Each row was made from one path, in order. Every step used is in the known rows, and no mark comes twice. Write each row's path.
Known rows
K/H/X/Q/D: [ 0.07  0.49 -0.08  0.02 -0.10  0.15  0.04  0.02  0.30  0.02  0.02  0.00
 -0.19 -0.02 -0.06  0.00  0.15  0.05 -0.05  0.36  0.02 -0.11 -0.10  0.06
  0.22]
H/D/Q/K/G/J: [-0.12  0.12  0.23  0.09 -0.31  0.29 -0.01 -0.03  0.13 -0.05  0.27  0.02
 -0.18  0.08  0.01 -0.20 -0.25 -0.23 -0.24  0.33  0.00  0.11  0.10  0.11
  0.01]
H/X/Q/K: [ 0.03  0.34 -0.13 -0.07 -0.17  0.04  0.05  0.13  0.10  0.10  0.07  0.05
 -0.10  0.01 -0.07 -0.09 -0.21 -0.02 -0.29  0.17  0.05  0.21  0.01  0.06
  0.22]
H/X/M: [ 0.16  0.26 -0.10 -0.06  0.01 -0.17  0.05  0.03  0.15 -0.07  0.11 -0.02
  0.00  0.04 -0.01 -0.17 -0.10  0.11 -0.29  0.16  0.06  0.21  0.03  0.01
  0.04]
D/Q/K: [ 0.25 -0.03  0.11  0.02  0.05  0.12  0.04  0.12 -0.13  0.08  0.03  0.05
 -0.03 -0.03 -0.07  0.04 -0.02 -0.11 -0.20  0.07 -0.03  0.30  0.09  0.08
  0.07]
Q/D/H/X: [-0.10  0.15 -0.06 -0.07 -0.09 -0.05  0.07 -0.05  0.20 -0.05  0.05 -0.08
 -0.01 -0.16 -0.13 -0.17  0.18  0.21 -0.07 -0.03  0.01 -0.07 -0.09 -0.05
  0.03]
E/G/T: [-0.09  0.10  0.13  0.01 -0.09 -0.18  0.02  0.03 -0.12  0.06 -0.09 -0.08
 -0.02  0.17 -0.12  0.10 -0.23 -0.08  0.21  0.06  0.08 -0.04 -0.06 -0.02
  0.05]
J/G: [ 0.05  0.08  0.03  0.04 -0.10  0.16 -0.08 -0.02  0.09  0.00  0.00  0.00
 -0.06  0.00  0.05 -0.03 -0.11  0.10 -0.03  0.06  0.04 -0.02 -0.03 -0.01
  0.12]
M/X/H: [ 0.21  0.01  0.04 -0.13  0.29 -0.01  0.02 -0.23  0.07 -0.08  0.11  0.05
 -0.07 -0.13 -0.03  0.06  0.03 -0.05 -0.24  0.03  0.03  0.17 -0.05  0.11
  0.09]
H/D/Q/K: [-0.03  0.02  0.07  0.00 -0.12  0.14  0.05  0.09 -0.04  0.09  0.08  0.05
  0.07 -0.02 -0.08 -0.09  0.04 -0.15 -0.14  0.09  0.00  0.36  0.11  0.17
  0.06]
G/K/H: [ 0.04  0.34  0.10  0.08  0.06  0.04  0.00  0.01  0.32  0.07  0.23 -0.03
  0.04 -0.10 -0.05  0.06  0.05  0.02  0.02  0.10  0.01 -0.10  0.02  0.10
  0.08]
H/D/Q/K/G: [ 0.05  0.04  0.13  0.04 -0.27  0.19 -0.01  0.07 -0.03 -0.02  0.22  0.05
 -0.04  0.00 -0.15 -0.18 -0.09 -0.24 -0.18  0.13  0.01  0.14  0.08  0.14
  0.00]
D/Q: [ 0.26 -0.04  0.02  0.05  0.09  0.03  0.02 -0.02 -0.21  0.07 -0.02  0.02
 -0.06  0.00 -0.04  0.11  0.06  0.01 -0.13  0.08 -0.05  0.20  0.03  0.02
  0.00]
D/H/X/Q/K/G: [ 0.24  0.29 -0.14 -0.08 -0.43  0.00  0.01  0.05  0.11  0.01  0.28  0.02
 -0.16 -0.14 -0.32 -0.18 -0.30 -0.07 -0.34  0.03  0.02 -0.07 -0.05  0.04
  0.05]
M/X/Q/D/H: [ 0.02  0.00 -0.07 -0.05 -0.02  0.07 -0.03 -0.09 -0.04  0.03  0.03  0.04
 -0.28 -0.37 -0.20 -0.02  0.23  0.10 -0.22  0.00 -0.05 -0.14 -0.10  0.07
  0.07]
H/D/Q/K/G/T: [-0.30  0.15  0.23 -0.01 -0.14  0.09  0.04  0.12 -0.08 -0.05  0.15 -0.02
 -0.07  0.12 -0.21 -0.07 -0.16 -0.24 -0.10  0.15  0.08  0.12  0.08  0.09
  0.10]
X/Q: [ 0.13  0.11 -0.11  0.00 -0.13  0.02 -0.02  0.05 -0.12  0.08 -0.06  0.05
 -0.16 -0.02 -0.07  0.07 -0.12 -0.02 -0.09  0.16 -0.01 -0.01 -0.04  0.05
  0.05]
M/X/Q/K/G/E: [ 0.01  0.10  0.02  0.09 -0.02  0.23 -0.14  0.06  0.10 -0.04  0.28  0.15
 -0.40 -0.30 -0.06 -0.06 -0.04 -0.16 -0.40  0.12 -0.07 -0.06 -0.02  0.11
  0.12]
H/X: [-0.08  0.20 -0.10 -0.03  0.02 -0.08  0.05 -0.06  0.16 -0.02  0.09 -0.03
  0.06  0.05  0.02 -0.09 -0.03  0.11 -0.13  0.00  0.03  0.10  0.00 -0.05
  0.10]
M/X/Q/K/G: [ 0.16  0.12  0.03 -0.02 -0.12  0.18 -0.09  0.03  0.02 -0.04  0.28  0.12
 -0.29 -0.15 -0.14 -0.10 -0.18 -0.21 -0.41  0.04  0.01 -0.09  0.01  0.12
  0.15]
K/G/T: [-0.27  0.12  0.17 -0.02 -0.01 -0.05 -0.02  0.02 -0.03 -0.14  0.09 -0.07
 -0.14  0.16 -0.13  0.01 -0.23 -0.10  0.04  0.06  0.08 -0.27 -0.05 -0.08
  0.04]
E/G: [ 0.29 -0.02  0.03  0.05 -0.24 -0.07 -0.03 -0.02 -0.06  0.08 -0.03 -0.02
  0.03  0.03 -0.05  0.00 -0.17 -0.09  0.13  0.02  0.01 -0.01 -0.03  0.04
 -0.06]
D/H/X/Q/K/G/T: [-0.12  0.38 -0.01 -0.13 -0.28 -0.11  0.06  0.09  0.05 -0.02  0.22 -0.04
 -0.20 -0.04 -0.38 -0.09 -0.39 -0.08 -0.25  0.06  0.08 -0.10 -0.07 -0.02
  0.16]
Q/K: [-0.01  0.03  0.08 -0.02 -0.04  0.10  0.02  0.15  0.05  0.02  0.04  0.03
  0.01 -0.02 -0.01 -0.06 -0.07 -0.11 -0.08 -0.01  0.03  0.12  0.06  0.06
  0.07]
G/K/H/D/Q/X: [ 0.00  0.41  0.10  0.08 -0.04  0.10  0.02  0.02  0.19  0.15  0.26  0.01
 -0.07 -0.03  0.01  0.07  0.21 -0.11 -0.12  0.15 -0.05  0.07  0.12  0.12
  0.07]

Write each row's path
[-0.06  0.25  0.06  0.08 -0.07  0.12 -0.10  0.02  0.18  0.06  0.15 -0.01
 -0.03 -0.07  0.04 -0.03 -0.19  0.22 -0.11  0.09  0.06 -0.07 -0.01  0.01
  0.14] -> J/G/K
[-0.09  0.05  0.00  0.14  0.02  0.23 -0.12  0.00  0.17 -0.02  0.00  0.03
 -0.15 -0.16  0.13  0.00  0.02  0.15 -0.03  0.12 -0.04  0.01 -0.06 -0.02
  0.08] -> J/G/E
[ 0.51  0.06  0.06 -0.07  0.17  0.03  0.08 -0.07 -0.18  0.04 -0.02  0.06
 -0.24  0.08  0.01  0.21 -0.01 -0.15 -0.28  0.19 -0.06  0.23  0.00  0.01
  0.01] -> D/Q/X/H
[ 0.00  0.46  0.03  0.03 -0.34  0.19 -0.01  0.01  0.27 -0.06  0.27  0.03
 -0.34  0.11  0.04 -0.19 -0.54 -0.11 -0.41  0.39  0.06 -0.07  0.00  0.00
  0.17] -> H/X/Q/K/G/J
[ 0.10  0.04  0.15  0.03  0.11  0.23 -0.03 -0.13  0.16 -0.09  0.35  0.12
 -0.21 -0.27 -0.13 -0.08  0.07 -0.23 -0.42  0.22 -0.05  0.34  0.01  0.24
  0.06] -> M/X/H/D/Q/K/G/E
[-0.03 -0.03 -0.01  0.04 -0.08  0.05  0.03 -0.06 -0.12  0.08  0.02  0.01
  0.02  0.01 -0.06 -0.03  0.12 -0.04 -0.06  0.12 -0.02  0.26  0.05  0.10
 -0.02] -> H/D/Q
[ 0.24  0.17 -0.15 -0.10 -0.08 -0.27  0.07 -0.03  0.13 -0.04  0.15 -0.06
  0.05 -0.14 -0.22 -0.19 -0.06  0.17 -0.28  0.00  0.00  0.19  0.00  0.01
 -0.07] -> D/H/X/M
[ 0.15 -0.01  0.04 -0.08  0.21  0.05  0.05 -0.30 -0.04  0.00  0.14  0.07
 -0.04 -0.14 -0.11  0.04  0.16 -0.08 -0.29  0.13  0.00  0.44  0.01  0.20
  0.05] -> M/X/H/D/Q
[ 0.19  0.13  0.00 -0.02 -0.08 -0.02  0.03  0.08 -0.12  0.01  0.06  0.05
 -0.16  0.05  0.01 -0.08  0.09 -0.12 -0.32  0.20 -0.06  0.28  0.13  0.08
 -0.08] -> H/D/Q/X/M
[ 0.07  0.23  0.06  0.04 -0.05  0.13  0.05 -0.03  0.10  0.10  0.11  0.03
 -0.10  0.04  0.00  0.07  0.29 -0.20 -0.05  0.11 -0.06  0.11  0.09  0.09
  0.03] -> K/H/D/Q/X
[ 0.32  0.29  0.05  0.02 -0.02  0.05  0.04  0.06  0.08  0.04  0.13  0.03
 -0.14  0.04 -0.04 -0.01  0.19 -0.19 -0.22  0.27 -0.05  0.21  0.13  0.15
 -0.03] -> K/H/D/Q/X/M
[ 0.11  0.04 -0.10 -0.04 -0.22  0.07  0.00  0.04 -0.08  0.04 -0.10  0.00
 -0.24 -0.23 -0.22  0.00  0.08  0.09 -0.02  0.13 -0.04 -0.18 -0.13  0.04
 -0.01] -> X/Q/D/H
[ 0.26  0.66  0.03  0.07 -0.02  0.06 -0.03  0.04  0.54  0.00  0.33 -0.06
  0.02 -0.06 -0.02 -0.14 -0.18  0.23 -0.27  0.32  0.10  0.09  0.02  0.09
  0.23] -> J/G/K/H/X/M
[ 0.48  0.59  0.02  0.08 -0.17 -0.20  0.01  0.04  0.40  0.09  0.32 -0.08
  0.08 -0.01 -0.11 -0.10 -0.22  0.04 -0.13  0.27  0.08  0.08  0.01  0.15
  0.05] -> E/G/K/H/X/M
[-0.02  0.67 -0.03  0.06 -0.07  0.12  0.02  0.06  0.40  0.08  0.17 -0.02
 -0.17 -0.10 -0.07  0.00  0.07  0.14 -0.13  0.39  0.07 -0.17 -0.07  0.09
  0.25] -> G/K/H/X/Q/D
[ 0.23  0.05  0.09 -0.09 -0.05  0.14  0.11 -0.01  0.00  0.05  0.06  0.06
  0.03  0.00 -0.15  0.00 -0.05 -0.21 -0.18  0.25  0.04  0.50  0.03  0.24
  0.06] -> X/H/D/Q/K
[ 0.24  0.02  0.02 -0.06 -0.02  0.04  0.09 -0.15 -0.08  0.03  0.00  0.03
  0.00  0.02 -0.12  0.06  0.03 -0.10 -0.11  0.26  0.02  0.38 -0.02  0.18
 -0.02] -> X/H/D/Q
[ 0.26  0.65 -0.02  0.12 -0.29  0.03 -0.02  0.05  0.34  0.17  0.14 -0.04
 -0.16 -0.06 -0.10 -0.01 -0.09  0.06  0.00  0.42  0.07 -0.18 -0.12  0.12
  0.20] -> E/G/K/H/X/Q/D
[-0.13  0.22  0.09 -0.01 -0.18  0.20  0.06  0.09  0.38  0.03  0.17  0.00
  0.14 -0.04 -0.08 -0.14  0.12 -0.23  0.10  0.07  0.05  0.11  0.08  0.21
  0.10] -> Q/K/H/D
[ 0.27  0.28  0.02  0.01 -0.14  0.21  0.02  0.17  0.17  0.13  0.06  0.07
 -0.12 -0.07 -0.12  0.07 -0.06 -0.21 -0.05  0.22  0.01  0.02  0.01  0.18
  0.16] -> X/Q/K/H
[ 0.25  0.13  0.03 -0.13  0.06 -0.01  0.05 -0.04  0.02 -0.04 -0.02  0.04
 -0.21  0.08  0.06  0.10 -0.07 -0.14 -0.16  0.10  0.01  0.03 -0.02  0.00
  0.00] -> Q/X/H
[-0.07  0.05  0.00 -0.13  0.11  0.01  0.03 -0.28  0.17 -0.07  0.16  0.04
  0.01 -0.12 -0.07 -0.07  0.10 -0.09 -0.18  0.04  0.06  0.24 -0.02  0.18
  0.07] -> M/X/H/D
[ 0.47  0.09  0.05 -0.01  0.10 -0.05  0.02  0.12 -0.22  0.01  0.02  0.05
 -0.25  0.04  0.02  0.06  0.01 -0.07 -0.38  0.18 -0.08  0.20  0.11  0.00
 -0.05] -> D/Q/X/M
[ 0.12  0.15  0.05  0.07 -0.04  0.12  0.05 -0.09  0.10  0.09  0.11  0.00
  0.08 -0.02 -0.11  0.04  0.25 -0.11  0.06  0.18 -0.04  0.20  0.05  0.17
  0.01] -> K/H/D/Q
[-0.06  0.14 -0.01 -0.15 -0.09  0.01  0.06 -0.08  0.12 -0.04  0.02  0.04
 -0.12  0.09  0.03 -0.02 -0.02 -0.19 -0.09  0.13  0.04  0.10  0.00  0.07
 -0.01] -> Q/X/H/D
[ 0.08  0.14  0.27 -0.01 -0.06  0.26  0.01 -0.27  0.22 -0.14  0.38  0.06
 -0.25 -0.05 -0.05 -0.14 -0.23 -0.29 -0.50  0.34  0.02  0.27  0.06  0.21
  0.09] -> M/X/H/D/Q/K/G/J
[-0.07  0.32 -0.13 -0.02 -0.12  0.08  0.02  0.04  0.10  0.00 -0.07  0.01
 -0.23  0.00  0.00 -0.06  0.01  0.14 -0.15  0.31  0.04 -0.06 -0.10 -0.01
  0.18] -> H/X/Q/D
[-0.05  0.09 -0.02 -0.01  0.08  0.15 -0.05 -0.04 -0.01 -0.01 -0.02  0.08
 -0.31 -0.21 -0.03 -0.01  0.18  0.04 -0.22  0.15 -0.02 -0.11 -0.06  0.07
  0.17] -> M/X/Q/D
[ 0.23  0.14  0.00 -0.05  0.00 -0.06  0.00  0.15 -0.02 -0.05  0.02  0.03
 -0.21  0.05  0.07 -0.05 -0.04 -0.09 -0.26  0.10 -0.02  0.02  0.08 -0.03
 -0.05] -> Q/X/M
